What can hang from each mark
j93: j775 j960
j295: j33 j93
j960: j93
j656: j295
j33: j295 j327 j750
j775: j282
j750: j33 j656

Every row comes from one small tree of marks. The marks that hang from a mark follow it in brackets, in the order of their numbers. Every link used is in the known rows. Which tree was each row made from?
In the rows, zero is written as 128.
Known rows
j295[j33[j327] j93[j775]]: [138 112 115 171 165 115 106  74 160 130 155 112 129 113 139]
j750[j33[j327] j656[j295]]: [102 107 148 112  94 171 198 131 133  60 133 110  77 143 138]
j775[j282]: [125 139 134 155 136 136 143 161 130  96  86 130 104 131 153]
j656[j295[j33 j93]]: [143 126 180 144 103 129 150 107 147  51 131 146  90  88 143]
j295[j93[j775 j960]]: [142 169 142 155 136  88 123 144 102  85 143 148 152 122 171]
j750[j33[j327] j656[j295[j93[j775[j282] j960]]]]: [132 130 137 104 107 116  85 156 102 148 155 106 165  94 116]
j750[j33[j327] j656]: [101 114 139 128 121 170 196 128 132  97 119 106  74 149 133]
j750[j33 j656]: [106 131 182 118 100 148 214 146 118  86 110 133  78 133 130]
j750[j33[j295[j93[j960]] j327] j656]: [130 140 131 106 109 169 126 124 117 170 141 119 111 122 100]
j33[j295 j327 j750]: [119 120  67 143 148 160 129 129 144 140 102 129 110 193 126]
j295[j33[j750[j656]] j93[j960]]: [138 154 164  99 126 108  96 156 100 105 102 143 123 107 132]
j656[j295[j33[j327 j750] j93[j775]]]: [137 103 111 146 142  96  93 102 149 109 149 129 150 128 129]
j750[j33[j295[j93[j775 j960]] j327] j656]: [132 138 120 107 122 139 103 115 117 201 168 118 152 125  96]
j295[j33 j93[j960]]: [148 164 183 145 121 116 107 137 118  72 124 141  96  94 146]
j960[j93[j775]]: [120 148 160 151 121  96 145 144 143 119 126 135 128 143 147]
j750[j33 j656[j295]]: [107 126 193 102  71 153 216 149 118  46 123 138  81 127 134]

Which tree is each row?
[128 108  47 114 167 133 108  92 135 211 133 128 180 155 118] : j33[j295[j93[j775]] j327 j750[j656]]
[138 134 110 143 130 128 149 128 131 157 102 166 129 142 119] : j33[j295[j93] j750]
[149 137 103 144 166  80   4 153 120 180 125 113 175 114 113] : j295[j33[j327 j750] j93[j775[j282] j960]]
[144 164 170 135  99 103 118 140 111 175 163 155 145 114  94] : j750[j33[j295[j93[j775 j960]]]]
[117 104 145 120  96 159 197 109 131  87 141 119  95 110 132] : j750[j33[j327] j656[j295[j93]]]
[140 149 122  88 121  79  67 189  80 128 117 145 202 111 138] : j33[j750[j656[j295[j93[j775[j282] j960]]]]]
[119 102 134 122 111 129 173 103 131 117 168 118 138 115 127] : j750[j33[j327] j656[j295[j93[j775]]]]
[134 137 118 108 148 129  77 137 113 118 110 116 120 123 134] : j295[j33[j327 j750[j656]] j93[j960]]
[127 104 106 122 157 137 118 101 140 132 106 115 114 124 128] : j295[j33[j327 j750[j656]] j93]
[126 144 148 148 126  93  98 163 142 165 109 124 148 125 128] : j960[j93[j775[j282]]]
[133  98 118 117 140 133 111  73 153 105 163 110 141 100 141] : j750[j656[j295[j33[j327] j93[j775]]]]
[104 115  80 121 156 151 159 141 124  91  88 115 107 181 160] : j33[j327 j750[j656]]
[141 110  43 149 171 114  60 120 144 243 122 126 190 142  99] : j33[j295[j93[j775[j282]]] j327 j750]
[132 125  91 105 145 114 126 111 124 197 124 156 182 137 113] : j33[j295[j93[j775]] j750[j656]]
[116 119 125 149 114 177 168 115 153 146 133 119  75 160  98] : j750[j33[j295 j327]]
